Known rows, with every way that one mark hangs from another:
Z_168[Z_393[Z_234] Z_459]: [-2.08  0.92  2.60  1.38  0.14  1.62  0.88  1.08 -2.81 -1.31 -0.01 -0.09
  0.68  2.03 -0.70  0.47  0.22  0.42  2.16 -0.40 -0.66]
Z_946[Z_459]: [-0.82  1.07  1.23  1.02 -0.61 -0.60 -0.77 -0.89 -2.61 -1.38 -0.50  0.57
  1.22  1.58  0.11  0.20  0.43  0.82  0.04 -0.85  0.70]
Z_119[Z_393[Z_168] Z_459[Z_234]]: [ 1.07  0.32  1.90  1.25  0.60  1.03 -0.86 -0.42 -5.52 -0.11 -0.07 -1.81
  1.71  1.34  1.40  1.32  1.52  0.01  5.51 -0.65  0.34]
Z_234[Z_459[Z_119 Z_946[Z_393]]]: [ 0.39  3.27  1.65  1.18 -0.37 -0.32  0.50 -1.20 -0.53 -1.43 -0.63  2.25
  2.73  2.09  0.89 -0.92  0.95  0.97  3.74  0.00 -0.60]
Z_168[Z_459]: [-1.04  1.44  1.43  1.34  0.26  0.52 -0.01  0.38 -2.12 -1.18 -0.61 -0.16
  0.37  1.71 -0.77  0.31  0.36  0.41  1.43 -0.01 -0.37]
Z_119[Z_393[Z_168 Z_234] Z_459]: [ 1.54 -0.31  2.45  0.57  0.43  1.43  0.50 -0.81 -5.52 -0.39 -0.04 -1.94
  0.37  1.80  1.09  1.41  1.23 -0.14  3.90 -1.57  1.74]
Z_946[Z_393 Z_459]: [-1.49  1.34  1.83  1.46 -1.32 -0.15 -0.24 -2.03 -1.33 -1.21 -0.27  1.47
  2.92  1.26  0.70  0.21  0.75  0.49  0.50 -1.07  0.41]
Z_119[Z_459[Z_946[Z_393]]]: [ 0.30  1.83  1.82  1.42 -0.25 -0.08  0.01  0.19 -1.13  0.42 -0.55  0.91
  2.69  1.92  0.36 -0.09  1.25  0.73  4.05 -0.41 -0.64]
Z_119[Z_393[Z_168] Z_459[Z_234 Z_946]]: [ 1.36  1.18  1.84  1.26  0.82 -0.10 -1.23  0.20 -5.72  0.15 -0.43 -1.23
  1.88  1.60  1.75  1.10  2.17  0.23  6.75 -0.35  0.36]
Z_119[Z_393[Z_168 Z_234[Z_459]]]: [ 0.80  0.34  2.13  0.71  0.21  1.14  0.70 -1.44 -3.65 -1.55 -0.30 -1.11
 -0.10  1.56  0.97  1.26  0.94 -0.18  3.25 -2.02  1.90]
Z_234[Z_459[Z_119 Z_946]]: [ 0.85  3.00  1.35  0.87  0.10 -0.69  0.07 -0.66 -1.45 -1.49 -0.82  1.67
  1.70  2.36  0.47 -0.91  0.79  1.16  3.53  0.11 -0.50]
Z_393[Z_168 Z_234]: [ 1.15  1.16  1.42  0.20 -0.13  0.21  0.97 -1.67 -2.75 -0.27 -0.48 -0.83
 -1.71  0.63  0.58  0.86 -0.43  0.31 -0.54 -1.58  1.66]
Z_168[Z_393 Z_459[Z_234]]: [-2.75  1.48  1.99  2.04  0.19  1.15 -0.38  1.69 -2.82 -1.01 -0.07 -0.03
  1.96  1.60 -0.31  0.45  0.45  0.59  3.73  0.52 -1.96]
Z_234[Z_459]: [-1.12  1.55  1.31  1.33 -0.32  0.52  0.45 -0.20  0.64 -1.52 -0.59  0.64
  1.23  2.01 -0.51 -0.05  0.29  0.57  2.57 -1.03 -0.12]
Z_459[Z_119[Z_393[Z_168]] Z_234 Z_946]: [ 2.74  2.93  1.27  0.66  0.69 -1.50 -1.49 -1.37 -5.90 -0.08 -0.49  0.50
  1.34  0.93  2.47 -0.05  1.75  1.08  4.84  0.63 -0.36]
Z_459[Z_234]: [-0.63  1.50  0.96  1.28 -0.33 -0.83 -1.40 -0.20 -0.58  0.42 -0.31  0.37
  0.53  0.69  0.65  0.14  0.44  0.78  1.94 -0.59 -1.51]
Z_234[Z_459[Z_119]]: [ 0.34  2.11  1.35  0.87 -0.13  0.46  0.61 -1.28 -1.13 -1.78 -0.47  1.22
  1.46  2.13  0.15 -0.74  0.21  1.00  2.15 -0.14 -0.57]

Rows:
[-0.43  1.57  2.17  1.05 -0.53  0.98  1.26 -1.98 -2.20 -0.68 -0.25 -0.22
  0.47  0.74  0.85  0.81  0.04 -0.20  0.85 -1.02  0.86] -> Z_946[Z_393[Z_168[Z_459] Z_234]]
[-0.37  1.64  2.15  1.03 -0.90  0.89  1.52 -2.24 -0.49 -0.94 -0.25  0.30
  1.05  0.90  1.10  0.58  0.00 -0.16  1.43 -1.73  1.12] -> Z_946[Z_393[Z_168 Z_234[Z_459]]]
[ 1.44  2.61  1.74  0.16  0.27 -0.45  0.85 -1.86 -3.53 -1.24 -0.73  0.09
 -0.60  1.52  1.55  0.04  0.12  0.33  1.88 -0.88  1.31] -> Z_393[Z_168 Z_234[Z_459[Z_119 Z_946]]]
[ 1.21  1.15  1.92  0.23 -0.05 -0.23 -0.43 -2.68 -6.73 -1.92 -0.21 -0.06
  0.84  1.55  1.63  0.35  0.84  0.62  0.64 -0.59  1.74] -> Z_946[Z_459[Z_119[Z_393[Z_168 Z_234]]]]
[ 0.74  2.18  2.23  0.66  0.88 -0.39 -0.49 -0.39 -5.21 -1.26 -0.54  0.33
  0.37  2.24  0.95 -0.03  1.57  0.67  3.69  0.33  0.01] -> Z_168[Z_459[Z_119[Z_393[Z_234]] Z_946]]
[-0.44  1.76  2.39  0.95 -1.00  0.41  0.98 -2.19  0.10 -0.88  0.01  1.60
  1.68  1.43  1.20 -0.20  0.45  0.37  1.66 -1.45 -0.35] -> Z_946[Z_393[Z_234[Z_459[Z_119]]]]
[ 0.77  1.85  2.05  1.02 -0.10 -0.09  0.38 -0.47 -2.51  0.41 -0.52  0.13
  1.72  1.68  0.94  0.28  1.02  0.43  3.62 -0.78  0.22] -> Z_119[Z_459[Z_946[Z_393[Z_168 Z_234]]]]
[ 2.63  3.43  1.75  0.31 -0.24 -0.86  0.74 -2.56 -3.24 -0.12 -0.55  1.63
  1.10  0.90  1.80 -0.59  0.62  1.08  1.49 -0.05  0.34] -> Z_459[Z_119 Z_946[Z_393[Z_168 Z_234]]]
[-0.65  1.29  2.16  0.90 -1.12 -0.03  0.29 -2.93 -3.45 -1.22 -0.22  0.28
  1.23  0.77  1.65  0.79  0.26 -0.10 -0.31 -1.65  1.74] -> Z_946[Z_393[Z_168 Z_234] Z_459]
[-0.63  1.44  2.40  0.96 -0.34  1.31  1.36 -0.12 -1.49 -1.49  0.10  1.06
  1.47  2.16  0.02 -0.21  0.00  1.00  2.39 -0.76 -0.62] -> Z_168[Z_393[Z_234[Z_459[Z_119]]]]
[-0.50  2.10  1.81  1.67 -0.18 -0.91 -1.30  0.40 -1.41  0.91 -0.36  0.74
  2.96  1.55  1.36 -0.06  1.53  0.67  5.29 -0.18 -1.65] -> Z_119[Z_459[Z_234 Z_946[Z_393]]]
[ 1.67  0.23  1.93  0.43  0.16  0.87  0.64 -1.57 -3.87 -0.73 -0.20 -1.17
 -0.61  1.04  0.92  1.30  0.77  0.15  1.98 -1.90  2.00] -> Z_119[Z_393[Z_168 Z_234]]
[-0.22  1.89  1.44  1.37  0.29 -1.28 -1.70  1.16 -2.28  0.81 -0.51  0.33
  1.77  1.76  0.96 -0.05  1.33  0.79  4.90 -0.14 -1.53] -> Z_119[Z_459[Z_234 Z_946]]
[ 0.07  3.09  1.19  1.52 -0.35 -1.44 -1.03 -0.79 -1.39  0.66 -0.63  0.98
  1.84  0.32  1.89  0.22  1.02  0.59  3.72 -0.22 -0.75] -> Z_459[Z_234 Z_946[Z_393[Z_168]]]
[ 0.72  1.41  1.54  1.29  0.72  0.38 -0.65 -0.27 -5.30 -0.97 -0.59 -1.21
  0.58  1.21  0.94  1.20  1.57  0.09  4.52 -0.23  0.91] -> Z_119[Z_393[Z_168[Z_459[Z_234 Z_946]]]]
